Known rows, with every way that one mark hangs from another
(k_63 (k_84 (k_119 k_522))): [-18 -29  -5   9  -7  10  15 -25  17  -5 -22  16  22   8  24  10 -22  16
   9 -29   5  -7  39 -54  20  18   8 -11  -2  16 -11]
(k_119 k_835): [ -2 -25 -12  10  16  18 -11  -2  -1  -1 -13 -13  41  16  36  -6  13 -11
  11   3  -5 -25  57 -20  36  42   8   5   4  -7 -30]
(k_119 k_84): [-14 -35  -5  19  -2  35  -9 -12  -1 -24   8 -17  37  12  20 -12   9  10
  -9   9  -5 -11  55 -48  19  40  29  12   5   8 -45]
(k_326 (k_835 k_119)): [ 14 -16  -9  23  -6  20 -17 -22  -5  -5 -12 -17  22  28  34   2  10 -26
 -16 -11 -15 -23  59  -9  47  10  24  25  12  -6 -35]
(k_590 (k_522 k_119) k_835): [  0 -14 -17  50  20  29 -17 -22 -18   9 -38 -23 -17  16  15  -8 -26 -21
  27  -8  -2  -2  41 -46  52  43   6  28   3  -8  -8]
(k_889 (k_84 (k_119 k_522))): [-22 -33   4  30   3   5  -4 -31  17   7 -41  11  30  12  17  -3 -24   7
   5 -26 -11  -5  55 -54  27  12   8 -10   0   1  -9]
(k_522 (k_119 k_84)): [  3 -24  -9  41 -18  28  -7 -17  10 -24  -1 -16  25  14  16 -14 -10   2
  -6  10 -19  -2  58 -41  31  33  42   4  16   5 -51]
(k_590 k_835): [  2 -25  -9  12  21  38 -19  -7 -22  -2 -12 -21  14  15  16  -9  14 -15
  14  -8   9 -24  52 -39  29  40  11  18   1  -2 -27]
(k_522 (k_119 k_835)): [ 13 -14 -16  29  -1  14  -7  -9  11  -4 -23 -12  28  19  34  -5  -3 -19
  15   4 -21 -15  59 -13  47  35  20  -3  15  -9 -37]
(k_63 (k_84 k_119)): [  2 -26 -15   1 -21   2  11 -18   3 -17 -10   2  19   9  14   4   1   6
  -2 -20   3  -5  47 -44   7   9  27 -12   7  25 -44]
(k_590 k_522 k_835): [-14 -26 -13  28  35  34 -21 -17 -29  10 -26 -21  -3  11  18  -8  -9 -14
  21  -8  14 -12  38 -53  38  49  -6  36  -6  -8  -2]
(k_996 (k_28 k_770 (k_889 (k_84 k_119)))): [-20   6  37   9   4   3 -10 -18 -28  -6 -25  26  52  30  12 -12  14   1
 -16 -16   4 -13  55 -27   4 -20  41 -25 -16 -28 -73]
(k_835 k_590): [ 15 -18   8  -4 -10  25 -10  -5  -8 -28 -14  -7   6  15  30 -19   1 -14
   1 -18  -3 -24  70 -31  39   0  33  -4  -5   8 -44]
(k_28 k_770 (k_889 (k_84 k_119)) k_996): [ -6   5  12  14 -11   9 -31 -27  -2  -4 -23   3  22  11   9 -16 -10  -9
 -22 -24  12   8  57 -32   7 -15  16   0  -2  -7 -68]
(k_326 k_835): [  6 -24 -10  19  -1  22 -13 -12 -14  -2   2 -22  36  17  39  -1  12 -14
  -2   2  -2 -29  48 -25  28  27  19  22  -1 -14 -23]
(k_84 (k_119 (k_835 k_590)) k_889): [ 11  -5  -8  16 -23  -8   1   2   5  -5 -41   3  -5  11  17 -30   7 -29
  18 -38 -16  -3  75   5  44 -10  19 -22 -13  -2 -12]
(k_770 (k_28 (k_889 k_84) k_996)): [ -7 -11  28  18  12   6 -16   4  -7 -10 -20   2  21  28  20 -11 -15  23
  -5 -28  27  -1  72 -60  19 -21  16  15 -11 -21 -72]
(k_522 (k_119 (k_84 k_889))): [ -3 -13 -11  47 -31  27   2  -5  17 -20  -3  -7  12  22  10 -29 -18   3
  10   0 -11   6  73 -31  30  12  47   4  15  -5 -44]
(k_522 (k_119 (k_84 k_889) (k_835 k_326))): [-27 -27 -25  67 -16   5   5  -5  19 -22   8 -25  31   5   7 -37 -27 -15
  31  14 -19  17  63 -20  45  11  27   6  31 -14 -19]
(k_889 (k_28 k_996) (k_84 (k_119 k_522))): [-26 -26   8  25  14  14 -14 -20  17  19 -15  23  22  18  12   1 -28  22
 -13 -33  -1  -2  72 -67  36  -7 -17  -3 -20  -4 -24]
(k_889 k_28): [ -7 -15   3   0  18  40   0   2 -21  -5  14  10  38  29  26   5   7  16
  -2   2   6 -36  70 -41  29   6  12   3 -14 -25 -44]
(k_326 (k_835 (k_119 k_84))): [  5 -28 -10  38 -15  20 -22 -26   3 -15   2 -30  31  17  20  -8  21 -15
 -24   2 -27  -7  50 -22  38  24  23  25   7   1 -35]
(k_522 k_119): [ 11 -11  -7  23 -11  29  -1 -13   3 -14 -17  -4  14  26  30  -3 -19  -7
   4  -4  -7 -18  66 -31  39  18  39   5  19  -2 -51]
(k_996 (k_28 k_770)): [ -7  -6  27 -15  30  45  -9  -6 -31   0  11  26  47  45  29   1  18 -11
 -20   5  17 -39  73 -32  17  16  36 -11  -8 -17 -69]
(k_28 k_996): [ -5 -20  -6   3   7  34 -18  -5   2  -7  -2  -6   6  20  32  -8 -16  -2
 -15 -19  19 -16  75 -46  30  20  15  29  11  18 -59]
(k_835 (k_119 (k_84 k_889) k_522) k_326): [-56 -30  -1  56  -1  32  10 -23  20 -22  -3   0  19  15   8 -25 -52   0
  12 -22  -2   6  71 -40  54 -10  19  24  28  -6 -12]
(k_119 k_84 k_522 (k_835 k_326 k_590)): [-39 -47   4  43  10  12  -6 -17  16 -27   0 -26  37 -15  23 -32 -21 -12
  21  -2 -22   1  43 -43  60  26  -4   2   2  -2   9]
(k_84 k_119): [ -6 -14  -9   8  -2  16   6 -18 -12  -4 -22   5  15  17  21   4  -2  -2
  -9 -25  -3 -16  62 -30  23  13  23   1   2   9 -36]
(k_63 k_84): [  3 -34 -10  -5 -11  19   1  -8   8 -26   7  -6  33  14  26  -2   1  10
   9   0  13 -15  49 -50  11  17  28  -1  10  17 -51]

Rows
[ -3   9   7  -5  15  55 -17   9  -7  12  32  26  16  43  14 -11  -6  -3
 -12  -4  30 -21  95 -28  21 -19   5   5 -19 -31 -56]
(k_84 (k_889 (k_28 k_770 k_996)))
[-30  -9  -1  23  -1  21  18 -12   7  12 -40  26   4  24  23  -6 -36   5
  17 -43  10 -11  68 -29  36   4  12  -1  -3 -11   1]
(k_84 (k_119 k_522) k_889)
[-12  -3  -3   7   6  38  -6  18  -1   5  16  17   8  34  21 -14 -17  15
  -2 -20  27 -17  96 -36  34 -16   5  17 -13 -16 -52]
(k_84 (k_889 (k_28 k_996)))
[  2 -24  -3  26 -22  10 -14   8  17 -23  -9 -20  17   5  15 -48  17 -14
  18  -5 -18   3  68 -14  40  16  22 -13 -11  -2 -22]
(k_119 (k_84 k_889) (k_835 k_590))
[  1 -18   2  24  -9  17 -11  18   5 -18  12  -5  30  13   9 -41  28   5
  16   4 -21  -6  75 -15  44  -1   6 -22 -36 -27 -20]
(k_119 (k_84 (k_889 k_28)) (k_835 k_590))
[-14 -24 -21  45   3   7   3 -15   4 -17  -4 -21  33   7  27  -9 -28 -26
  24   9 -16  -7  58 -20  55  16  20   8  35 -11 -27]
(k_522 (k_119 (k_835 k_326)))
[-29 -19   4  39  -6  37   0 -15  26  -8 -23  10  13  28  15 -20 -25   6
   3 -26  -7   0  70 -32  48  12  21  13   9  -5 -23]
(k_835 (k_119 (k_84 k_889) k_522))
[ 14 -21  -8  66 -28   5 -24 -30   0 -18 -15 -41  -4   1  23 -26 -13 -22
   1   7 -35  13  34 -38  57  21  22  17 -13  -5  -4]
(k_326 (k_835 (k_590 (k_522 (k_119 k_84)))))
[-24 -28   7  32   8  39  -8 -28  20 -13 -20   0  23  20  21  -6 -16   8
 -13 -16 -16  -7  57 -44  49  32  13  15  11   6 -29]
(k_835 (k_119 k_84 k_522))
[-63 -43  -9  58  15  18   7  -7  20  -9   5 -12  47   0  19 -32 -32   0
  35   1  -2   5  52 -37  46  29  -4  15  12 -20  15]
(k_119 (k_84 k_889) k_522 (k_835 k_326))
[-34 -16  10  40   5 -17  -7 -21  13   6 -61   1  48  -1  30 -13 -14   9
  25 -28 -15  -2  30 -26  36  18  -7 -11 -10 -28  -8]
(k_28 (k_889 (k_84 (k_119 k_522 k_835))))
[-20 -18  -1  36   0  10  -5 -34 -14 -31 -26 -13 -22  10  20 -20 -50 -32
   6 -28  -5   2  66 -38  72 -32  17  25  20   9 -22]
(k_835 k_119 k_326 (k_590 k_522))
[-17 -10   7  28 -19 -11  -6 -20  -8 -18 -44  -3  34   5  17 -15  -9  10
   4 -27  -3  -2  48 -33  13 -13  30  -5   1 -13 -50]
(k_28 (k_889 (k_84 k_119)))
[-22  15  39 -12  24  39  -5  -2 -41 -11  -2  23  52  39  38  -5  12   2
 -11  -5  23 -38  55 -19  17   1  40  -4 -15 -39 -80]
(k_996 (k_28 k_770 k_889))
[-43 -43 -19  31   7 -12  20 -27  20  -7 -10  -4  41 -11  20   2 -29  -5
  27 -16  -3   4  30 -45  35  17 -12  -9  15   8  10]
(k_63 (k_84 (k_119 k_522 (k_835 k_326))))
[-21 -23 -16  22 -10  -7  17  -8  32   8 -32  16  24   9  21 -10 -15   4
  35 -29   2   4  44 -24  29  17  -4 -21  -6   0   8]
(k_63 (k_84 (k_119 k_522 k_835) k_889))
[-10 -19   3  24  31  45 -16 -22   0   8 -41  -2   1  24  18   0  -9 -18
  11 -33  -3 -20  53 -33  61  30  -2  22   8  -3 -11]
(k_590 (k_835 (k_119 k_522)))
[-30 -28 -22  29  10  -6   8 -19 -11  -7 -11 -13  33  -3  18  -3 -12 -22
  11 -12 -10  -6  52 -23  39  14   4   4  20   0 -12]
(k_84 (k_119 (k_835 k_326)))
[ -7 -12  31  21  12   4  -3   1 -19 -15 -27   3  41  31  20  -7  -3  26
   9 -15  15 -12  61 -52  13 -20  24  -3 -12 -40 -55]
(k_770 (k_28 (k_889 k_84)))
[-23 -20  -7  16 -19   7  23 -13  23  -1 -24  24  10  15  16  -7 -33  15
  25 -38  13   0  52 -41  19  -2  16 -13  -1   6  -8]
(k_63 (k_84 (k_119 k_522) k_889))
[ -5  -8  -5  44 -19  34   6   5   7 -14  18   6  25  30   4 -22 -10  20
   8   8 -13  -1  79 -32  33  -3  32  -7  -7 -30 -43]
(k_522 (k_119 (k_84 (k_889 k_28))))
[-32 -29 -18  56  -3  29  -9 -14  -4 -26   3 -28   3   9 -17 -36 -13 -24
  17 -14  -4  13  67 -29  45  -2  21  31  28   0 -21]
(k_590 (k_835 (k_119 (k_84 k_889)) k_326))
[-35 -44 -11  53   8  -2 -14 -21  -6 -28  -3 -39  18 -18  17 -35 -20 -18
  19  10 -17  16  39 -49  54  24  -6  16   0   3   4]
(k_119 k_84 (k_835 k_326 (k_590 k_522)))
[-25 -26  11  28  14  12   0 -21   5  13 -20  25  41  20  13   4 -15  24
   1 -16 -13 -13  61 -58  30  -5  -6 -20 -21 -22  -9]
(k_889 k_28 (k_84 (k_119 k_522)))
[ -4  -1   7  21  -2  -7 -24 -23  -4   0 -33  -3  53   9  15 -16  21 -18
   4  -3 -13  -1  38  -6  12   6  10 -23  -9 -33 -41]
(k_28 k_770 (k_889 (k_84 (k_119 k_835))))
[-10 -30  -6  18   4   3  -6  -8  -5 -29  -3 -23  27  -4  29 -25  -9 -33
  22  -7 -11 -14  61 -22  55  -1  13   0  12  -1 -20]
(k_119 (k_835 k_326 k_590))
[ -4 -15 -19  48  13   8  -9 -18   3   8 -37 -15  10  15  36  -3 -26 -15
  22   4 -14  -2  45 -26  57  44   5  13   6 -12 -14]
(k_590 (k_522 (k_119 k_835)))
[ -6 -16  -9   1 -13  24   0  15  15  -9  30  14  14  26  13 -13 -14  24
   7 -16  32  -5  80 -50  18 -22  10   5 -10  -1 -60]
(k_63 (k_84 (k_889 (k_28 k_996))))
[ -9  13  15  -6   9  44 -26  -8 -15 -11  -1   1  20  21  35 -10 -11  -7
 -16 -14  31 -17  58 -23  18   4  15  23  -3 -17 -75]
(k_28 k_770 k_889 k_996)
[-36 -30  -4  40  35  38  -5 -29  -7  -5 -21 -11   8  14  12  -5 -36 -26
  20 -29   0 -13  53 -42  68  11  -5  33  26  -6   0]
(k_590 (k_835 (k_119 k_522) k_326))
[ 15 -12  -3  35  -9   7 -24 -29 -11  -8 -35 -23 -17  18  33 -12  -8 -38
  -6 -24 -18  -7  50 -18  68  -6  11  26  -9  -3 -10]
(k_326 (k_835 k_119 (k_590 k_522)))
[-11 -31   1  34 -21  18  -8 -26   3 -54   4 -24   8   2   3 -31 -17 -23
 -12 -16 -24   5  72 -36  55 -25  36  10  24  21 -46]
(k_835 (k_119 k_84) k_326 k_590)
[  4  -9   7   8   6  22 -31 -21  -1  14  11  20  27  27  -4  -1   6  -3
 -34  -3   1  -1  81 -47  11 -18  -2 -14 -18 -11 -56]
(k_889 (k_28 k_770 k_996) (k_84 k_119))
[-10  -3  22  24   2 -10  -7  -5 -10  -3 -40  10   9  23   8  -5 -16  21
 -15 -45  17  13  71 -52  17 -30  12   6 -15 -11 -63]
(k_770 (k_28 (k_889 (k_84 k_119)) k_996))
